Each row was made from one small tree. The marks that hang from a mark follow it in brackets, in alphabetical order. Every link used is in the known rows. Write each row's tree.
Known rows
dotak{dedepa{zile{bagi}} ribis}: [-12.1 -29.9  -1.4  -8.4 -21.4 -26.8 -17.3 -10.0   3.2   3.0 -37.7 -52.6
  26.7  12.9  33.0   0.4 -39.8   2.6 -20.6 -21.1   5.5]
vamov{bagi dedepa{dotak{ribis} zile} dori}: [ 23.3   4.1   6.1 -24.3 -30.3  -8.2  45.0 -11.7  53.6 -34.2  27.8   7.7
  25.5   5.4  26.7 -57.1  46.8 -12.1  42.1  -9.0  32.4]
zile{bagi dedepa{dotak vamov}}: [-27.2  26.0 -42.5  53.8  18.6  24.1 -20.6  -9.2  48.8   7.5 -19.4  14.3
  -1.9  16.3 -19.5  35.4  26.8 -11.8 -40.9 -10.7  -0.3]
vamov{bagi dedepa{dotak}}: [-10.3  -6.2  -2.9 -34.2 -18.8   4.6   9.7   3.3  39.2   6.5  24.1  25.2
  23.0   1.5  17.2 -21.6  32.7 -12.8   1.1   5.7  38.0]
zile{bagi dedepa{vamov}}: [-17.9   9.9 -21.7  47.9   7.0  11.9   0.6 -17.0  42.4   3.2  -9.0   9.0
  -8.7  10.5 -17.2  25.1  33.5   8.2 -31.2  -3.0 -11.7]
ribis{dotak}: [ -7.4  17.1  12.9  -1.3  17.0 -18.7 -34.2  20.5  13.3  -4.8   0.8 -18.3
  31.4  25.3  44.7  33.9 -63.3  -9.7  -2.7  -5.6 -22.8]
dori{vamov{bagi{zile} dedepa{dotak{ribis}}}}: [ 19.4   1.4   0.8   4.6 -36.7 -15.0  48.3  11.5  53.4  -2.9  11.6 -11.9
  18.2  -6.9   6.8 -15.2  35.3  16.5  48.9   4.8  34.3]
zile{bagi dedepa{dotak vamov{dori}}}: [-23.2  39.5 -38.1  50.3  19.6  22.4  -4.0 -16.1  61.1  -6.0 -12.8  18.7
  -2.6  21.4  -4.6  27.0  43.5 -13.3 -23.9 -22.8   0.1]
zile{bagi dedepa}: [-25.2  14.1 -23.1  31.4  13.4   5.9  -2.9 -12.1  44.4  -7.8   8.1  -2.9
   9.4  19.4   2.7  35.1  29.4   2.6 -17.7 -14.6   6.1]
bagi{zile}: [ 25.5 -24.6  -0.9  13.7  -1.7 -35.7   1.8   7.8  -9.4 -20.9   3.0 -37.8
  -8.9  14.1  16.0 -14.4 -17.2  11.7  22.8 -20.6  10.3]
dotak{dedepa{vamov zile}}: [ 11.2 -39.9  -4.8 -24.5  -8.0 -25.3   2.4 -25.6   6.9  30.5 -30.0   1.8
   2.7   6.4  16.2 -22.7 -20.4  -3.0 -33.0 -14.4 -46.9]
zile{bagi dedepa{dotak{ribis}}}: [-42.6  34.2 -31.9  42.0  17.3  15.2 -37.6  -3.2  47.7  -5.2 -15.2 -16.3
  24.6  24.6   1.0  50.8   4.1 -10.1 -25.2 -20.4  31.7]
dedepa{vamov{dori} zile}: [ 65.0 -32.6  12.3  20.2  -5.3 -44.7  53.3 -20.9  24.4 -22.6   1.9 -19.6
 -13.7   2.8   4.7 -68.2  11.9  -3.9  11.4  -7.9 -61.5]
dedepa{dotak vamov zile{bagi}}: [ 40.3 -29.0 -44.1  61.6   6.8 -13.4  10.3  10.6  17.6 -14.5 -17.1 -18.8
 -19.9   1.3 -22.9 -40.2  13.6 -32.1 -38.2   5.0 -38.0]
dori{vamov{bagi}}: [ 37.9 -10.5  19.7   4.4 -25.3 -54.3  80.3   8.1  58.7  -2.7  41.8 -38.6
  15.6   4.0  20.1 -19.2  47.6   4.9  51.4   2.3   8.6]
dori{vamov{bagi dedepa{zile}}}: [ 44.4 -20.2   9.8 -10.8 -37.6 -29.6  82.4  -0.9  61.9  -4.6  35.4  -2.8
  18.7 -14.6   7.1 -38.6  53.9  15.9  44.5  17.8  -6.1]
dedepa{dotak{ribis} vamov{dori} zile{bagi}}: [ 35.9  -7.4 -23.2  65.8  -4.8 -17.3  16.9   1.2  29.3 -37.0 -29.0 -41.5
  -7.4   8.7  -2.0 -44.9   9.2 -26.2  -9.4  -9.7 -18.1]
dotak{dedepa{vamov{bagi dori}} ribis}: [-20.8  -9.1  29.0 -20.2 -32.3 -27.3  -0.2 -24.1  19.1  22.1 -38.4 -32.1
  19.6  18.3  38.6  -3.5 -19.6   8.0  -0.3 -27.2  20.0]

Which tree is each row?
[ 10.6 -27.8  18.6  -9.0 -38.2 -38.0  12.6 -24.3  13.0  11.8 -34.7 -37.2
  12.3  12.5  17.0 -27.7 -19.8   5.2   1.2 -17.4   0.4] => dotak{dedepa{vamov{bagi dori} zile} ribis}
[ 31.3 -21.7 -43.1  35.3  15.2 -21.9   1.1  18.1  20.2 -31.8   5.6 -33.3
   3.9  14.1   6.7 -27.3   7.4 -38.3 -22.4  -7.8 -12.4] => dedepa{dotak zile{bagi}}
[-29.1  40.9 -27.9  57.1  10.6  21.8 -15.1 -15.0  56.5  -8.2 -27.0  -2.1
   7.1  20.2  -5.1  32.8  23.9  -5.7 -19.6 -21.2  13.0] => zile{bagi dedepa{dotak{ribis} vamov{dori}}}
[  0.7  19.7   5.8 -42.3 -18.9   4.5  44.6 -12.2  64.8 -20.2  37.4  31.7
  22.3  12.3  48.2 -39.6  65.3 -15.1  37.5 -18.0  38.6] => vamov{bagi dedepa{dotak} dori}
[ -5.8 -11.2 -16.6  -5.4  -4.2  16.8 -16.6   1.4  28.3 -16.4 -15.8  -0.7
  26.3  -8.9  21.7 -21.9  -7.8  -6.0 -20.5   3.1   0.9] => vamov{dedepa{dotak{ribis} zile{bagi}}}
[  6.3  12.4  12.8  27.5 -12.2 -27.6  10.9   0.5  37.0  -4.8 -13.2 -33.4
   8.7  19.6  14.3 -24.9   8.9 -24.1  13.1 -15.6  28.0] => dedepa{dotak{ribis} vamov{bagi dori}}
[ -9.9 -30.3  15.2 -29.1 -17.5 -36.2 -25.8 -16.4   2.1  13.8 -41.3 -49.0
  37.2  13.7  37.2  -0.3 -61.8   3.2 -12.6 -24.3  -0.1] => dotak{dedepa{zile} ribis}
[ 31.3  -6.4   5.1  -2.6 -34.9 -22.7  58.9   5.2  62.2  -4.3  17.4 -12.1
  29.4 -12.0   5.6 -29.0  36.5   6.7  39.8  13.4  11.5] => dori{vamov{bagi dedepa{dotak{ribis} zile}}}
[  2.0  -4.0  -6.0  -5.5  -6.6 -17.6 -25.2   6.9   5.5  19.3 -16.2   5.3
  15.4  21.2  15.1  18.3 -52.0  -7.8 -21.9  -0.1 -38.0] => ribis{dotak{dedepa{vamov{bagi} zile}}}
[ -1.3   8.2 -13.3   3.5   0.6  -5.2 -19.2   2.6  13.6   3.3 -21.3   7.5
  11.5  23.5  32.0  18.3 -39.2  -7.8 -21.6  -9.8 -47.0] => ribis{dotak{dedepa{vamov{dori} zile{bagi}}}}
[ -5.3  12.1 -15.1  24.7  10.3 -13.8 -38.7  -1.0   7.9  -6.2 -21.1 -22.8
  11.6  21.5 -10.2  24.6 -35.2  11.5  14.5 -28.6  28.5] => bagi{zile{dedepa{dotak{ribis}}}}
[-11.2  23.0 -18.7  45.6   6.3  11.5  19.0 -24.4  55.3  -9.3  -1.5  12.5
 -10.3  16.8  -3.1  17.7  49.2   6.5 -13.4 -15.7 -12.1] => zile{bagi dedepa{vamov{dori}}}
[ -1.5  14.9  14.3 -15.6 -11.2  -5.2  25.3  -0.5  66.3   4.2  -8.0  -6.3
  41.9  -9.7  41.4  -0.9   7.6   8.9  26.1  -2.4  -1.7] => dori{vamov{dedepa{dotak{ribis}}}}
[ 48.3 -17.0   8.4  19.9 -30.5 -54.3  79.7  12.9  42.5 -10.8  36.6 -39.9
   3.4   3.5   5.6 -22.2  46.8  14.7  62.0  -0.6  16.5] => dori{vamov{bagi{zile}}}
[ -8.2  15.0  -3.7  -4.0  -6.3 -10.3 -23.0   6.7   7.9  13.6 -16.7  10.6
   9.4  29.0  30.0  26.7 -41.3  -1.7  -4.0 -15.2 -18.3] => ribis{dotak{dedepa{vamov{bagi{zile} dori}}}}
[ 12.3  -9.3  -4.2  23.1 -18.6 -37.3   8.3   8.3  11.7  -7.1  19.6 -34.6
   2.4  22.4 -22.4  -0.8  10.1   2.8  30.3 -10.6  59.6] => vamov{bagi{zile{dedepa{dotak{ribis}}}}}
